Known rows, with every way that one mark hangs from another
{fipid {sudi {nefip mupas}}}: [  3  21  -6  -9  12   4   6  -3   9  -7 -35  14 -13   9  -8 -18  10  -5
   7  -1  12  -9 -14   5]
{fipid {sudi nefip {tipo gaput gedako}}}: [ 12  18   0  -2   6  17   3   0  -4  11 -41  16 -19   0 -21 -23  20  -6
  -3   1  19  -4 -13   7]
{kelu {nefip gaput mupas}}: [ -2  22  -4 -12   9   7   0  -2   6  -1 -23   9  -5  22  -9 -23   9   2
 -11  -3  19 -10 -20  -1]
{sudi {nefip mupas} {tipo gaput gedako}}: [ 11  18  -2  -8   9  20   4  -2   2   9 -39  12 -20   7 -24 -18  17  -7
 -12   0  22 -13 -18   7]
{voto gaput}: [ -4  13  -2  -4   7   1   5  -4   7   0 -23  15  -5  14  -7 -15  -3  -7
 -19  -7  17  -3 -14   3]
{sako {fipid {sudi {nefip {gaput tipo}}}}}: [  2  17  -8  -9   8   9  14   0   4   4 -31  10 -10  -2  -4 -26  19  -1
 -12  -5  15   0 -19  -1]
{kelu {nefip {gaput tipo} mupas}}: [ -4  20  -3 -12   7   9  -1  -3   6   1 -24   0  -8  19 -13 -30  13   4
 -12  -2  19 -11 -21  -4]
{gaput {fipid {sudi nefip}} {tipo gedako}}: [  4  13  -4 -12   6  13  13   3  -1   6 -29   2 -24  -1 -15 -32  21  -4
  -4   4  21  -4 -12   6]
{nefip mupas {sudi tipo}}: [ -4  19  -4 -13   8  11  12  -4   8  -9 -29  20 -14  18 -12 -19  10  -4
   2  -7  10  -9 -18   9]
{voto {gaput fipid tipo}}: [ -8  10  -2 -11   3   6  17  -2   7   6 -23   3 -10   8 -12 -27   8  -5
 -25  -6  21  -4 -16   3]
{voto {gaput {fipid {sudi nefip {tipo gedako}}}}}: [  5  16  -1 -10   8  13  23   4  -1  11 -43  14 -21   1 -14 -24  28 -14
 -15  -1  22  -1 -14  10]
{nefip mupas sudi}: [ -4  20  -6 -13   9   6   7  -3   8 -11 -20  18 -12  23  -9 -20   3  -2
   3  -6  11  -9 -17   6]
{kelu {nefip mupas}}: [ -5  20  -4 -11  10   4   2  -5   5  -4 -26   8  -9  22 -12 -21   0  -1
  -3  -2  18 -12 -15   4]
{nefip {gaput fipid} mupas {sudi {tipo gedako}}}: [  2  18  -5 -20   6  21  21   5   5   1 -23  16 -20  18 -15 -27  25  -3
 -15  -3  19  -7 -23   6]
{safud gedako}: [ -4  11  -3  -6  -1   7   4  -2   6  -5 -21  12  -8  20  -2 -18  -5  -2
 -12  -3  18  -6  -9   4]
{sako {fipid sudi}}: [ -5  14  -9  -6   6   3  19  -2   5  -1 -23  17  -9  12  -6 -16  -4  -2
  -3  -5  12   0 -14   6]
{fipid {sudi {nefip gaput} {tipo gedako}}}: [ 10  18   0  -4   9  15   4   2   1   5 -37  17 -17   1 -12 -22  24  -6
  -8   1  18  -1 -16   3]
{fipid {sudi nefip {tipo gaput}}}: [  7  20   1  -3   7  12   6  -4  -1   7 -46  17 -10  -2 -14 -22  17  -6
   2  -2  15  -5 -12   7]
{gaput {tipo gedako}}: [  0   9  -2  -5   4  11  -2  -3   4   1 -15   4 -18  10 -20 -24  -3   1
 -13   0  19  -6 -14   2]
{sudi {nefip mupas} {tipo {gaput fipid} gedako}}: [  9  16  -3 -15   8  21  17   1   2  14 -37   9 -21   5 -22 -24  22  -9
 -17   2  26 -13 -18   9]
{sako {fipid {sudi nefip {tipo gedako}}}}: [  5  16  -7  -6   9  15  20   1  -1   6 -39  18 -21   1 -12 -17  14  -9
  -7  -3  17  -1 -14   9]
{tipo gedako sudi}: [  2  16   0  -4   3  11  -1  -1  -1  -1 -17  14 -16  17 -18 -21  -2  -1
 -15  -7  21  -1 -16   5]

Rows
[  6  15  -6 -19   8  17  12   3   7   7 -23   0 -21   5 -15 -31  25  -2
 -22   2  26 -10 -23   0] | {sudi {nefip {gaput fipid {tipo gedako}} mupas}}
[ 12  21  -3  -7   9  17   7   2   1   7 -45  14 -22   6 -24 -20  23  -6
   2   2  18  -9 -17   6] | {fipid {sudi {nefip mupas} {tipo gaput gedako}}}
[  3  10   0  -9   2  20  15   0  -2  15 -26  10 -17   8 -23 -26   9  -4
 -20  -1  24  -7 -15   8] | {sudi {tipo {gaput fipid} gedako}}
[  4  10  -3 -10   3  15  10   1  -1  13 -15   8 -16  12 -20 -26   2  -1
 -19   0  26  -6 -15   6] | {tipo {gaput fipid} gedako}
[ -3  19  -5 -21   6  16  24   2   9  -2 -27  18 -12  17  -7 -28  23  -3
 -13  -7  15  -8 -23   6] | {nefip {gaput fipid} mupas {sudi tipo}}
[ -1  15  -4  -9   2   8  15   1   0   7 -25  12  -8  10 -13 -27   5   0
  -3  -2  17  -4 -13   6] | {tipo {gaput {fipid sudi}}}
[  0  17   0 -10   9   8  26   0   3   8 -47  15 -13  -2  -7 -23  26 -14
 -12  -5  18  -1 -14  10] | {voto {gaput {fipid {sudi nefip tipo}}}}
[  1  16   2  -3   1  10   2   1   0   5 -23   7 -16  15 -23 -24   9  -3
 -25  -9  23   2 -20   0] | {voto {gaput {tipo gedako sudi}}}
[ -1  14   0 -11   0  13  16   3  -2  10 -21   3 -19  12 -21 -31  15  -5
 -29  -8  26   1 -20   3] | {voto {gaput fipid {tipo gedako sudi}}}
[  7  17  -1  -3   9  13   6  -1   0   3 -40  16 -21   1 -15 -20  17  -8
   0   2  17  -3 -12   9] | {fipid {sudi nefip {tipo gedako}}}
[ -5  20  -6 -19   9  10  14   0   6   4 -21   5  -7  20  -7 -29  14   1
 -16  -1  23 -11 -20   2] | {kelu {nefip {gaput fipid} mupas}}
[ 10  16  -4 -10   6  14  11   5  -5  13 -29  12 -18   2 -17 -29  17  -5
  -6   3  23  -4 -12   7] | {tipo {gaput {fipid {sudi nefip}}} gedako}
[  3  19  -5 -18   4  22  20   4  -2   8 -26  15 -22  18 -24 -27  20  -5
  -9  -2  19 -10 -21   9] | {nefip mupas {sudi {tipo {gaput fipid} gedako}}}
[  5  17  -1  -5   2  19   3   0  -5   7 -25  20 -17  15 -22 -24  13  -3
  -7  -5  17  -4 -16   7] | {nefip {sudi {tipo gaput gedako}}}
[ 11  22  -4  -9  11  17   8   2   6   1 -40  16 -19   6 -15 -20  27  -5
  -5   1  17  -6 -20   3] | {fipid {sudi {nefip gaput mupas} {tipo gedako}}}
[  5  12   1  -2   2  17   1  -2  -1  10 -27  13 -15   9 -24 -20   3  -3
 -16  -1  20  -6 -15   6] | {sudi {tipo gaput gedako}}
[  0  17   1 -13   5  10  16  -2   1   8 -34   6 -13   0  -9 -32  24  -9
 -26 -11  24  -1 -20   5] | {voto {gaput fipid {tipo {sudi nefip}}}}
[  3  17  -5 -14   5  17  21   6   7   4 -30  12 -19  14 -18 -25  22  -2
 -10   2  18  -5 -20   4] | {nefip {gaput {fipid {sudi {tipo gedako}}}} mupas}
[  2  15  -1  -7   8  10  -3  -5   7   2 -26   7  -8   0  -6 -27  14  -1
 -18  -3  19  -6 -18  -2] | {sudi {nefip {gaput tipo}}}
[ -1  14  -3 -13   7   8  15  -2   3   2 -32   3 -16  -3  -8 -32  19  -4
  -1   0  17  -5 -12   6] | {gaput {fipid {sudi nefip}} tipo}
[  9  17  -3  -6   6  13  -2   2   1   4 -27   7 -17   1 -13 -29  22   0
  -8   3  19  -1 -16  -2] | {fipid {sudi {nefip {gaput {tipo gedako}}}}}
[  0  13  -3 -15   7  12  11  -3   6   7 -24   4 -10  -3  -4 -33  20  -2
 -23  -2  23  -7 -19   1] | {sudi {nefip {gaput fipid tipo}}}
[ -4  17  -1  -8   5   9  -5  -4   1   4 -21   2  -6  12 -10 -31  11   5
 -15  -2  20  -5 -17  -3] | {kelu {nefip {gaput tipo}}}
[ -2  19  -4 -19   5  17  23   0   3   4 -31  16 -13  16 -16 -27  19  -4
  -6  -6  16 -11 -20   9] | {nefip mupas {sudi {tipo {gaput fipid}}}}
[ -1  22  -3 -11   8   9  -1  -1  -3  -1 -18  17  -4  20  -4 -30  14   1
  -6  -6  17  -3 -17   2] | {kelu {nefip gaput sudi}}
[  4  14  -3 -10   6  10  17   4  -1  10 -32   4 -21   0 -16 -30  27  -9
 -14   2  23   0 -15   4] | {voto {gaput {fipid {sudi nefip}} {tipo gedako}}}
[  4  18  -9  -9  10   8  16   0   5   2 -30  19  -7   4   0 -18  12  -4
 -12  -6  17   0 -18   2] | {sako {fipid {sudi {nefip gaput}}}}
[ -6  14  -1  -9   4   7  27   0   5   6 -38  14 -11   7 -11 -22  16  -9
 -12  -4  15   0 -14   8] | {voto {gaput {fipid {sudi tipo}}}}
[  0  16  -4 -12   9   6  17  -1   3   2 -32  12 -12   1  -3 -26  13  -7
  -1  -1  18  -4 -11   9] | {gaput {fipid {sudi nefip}}}
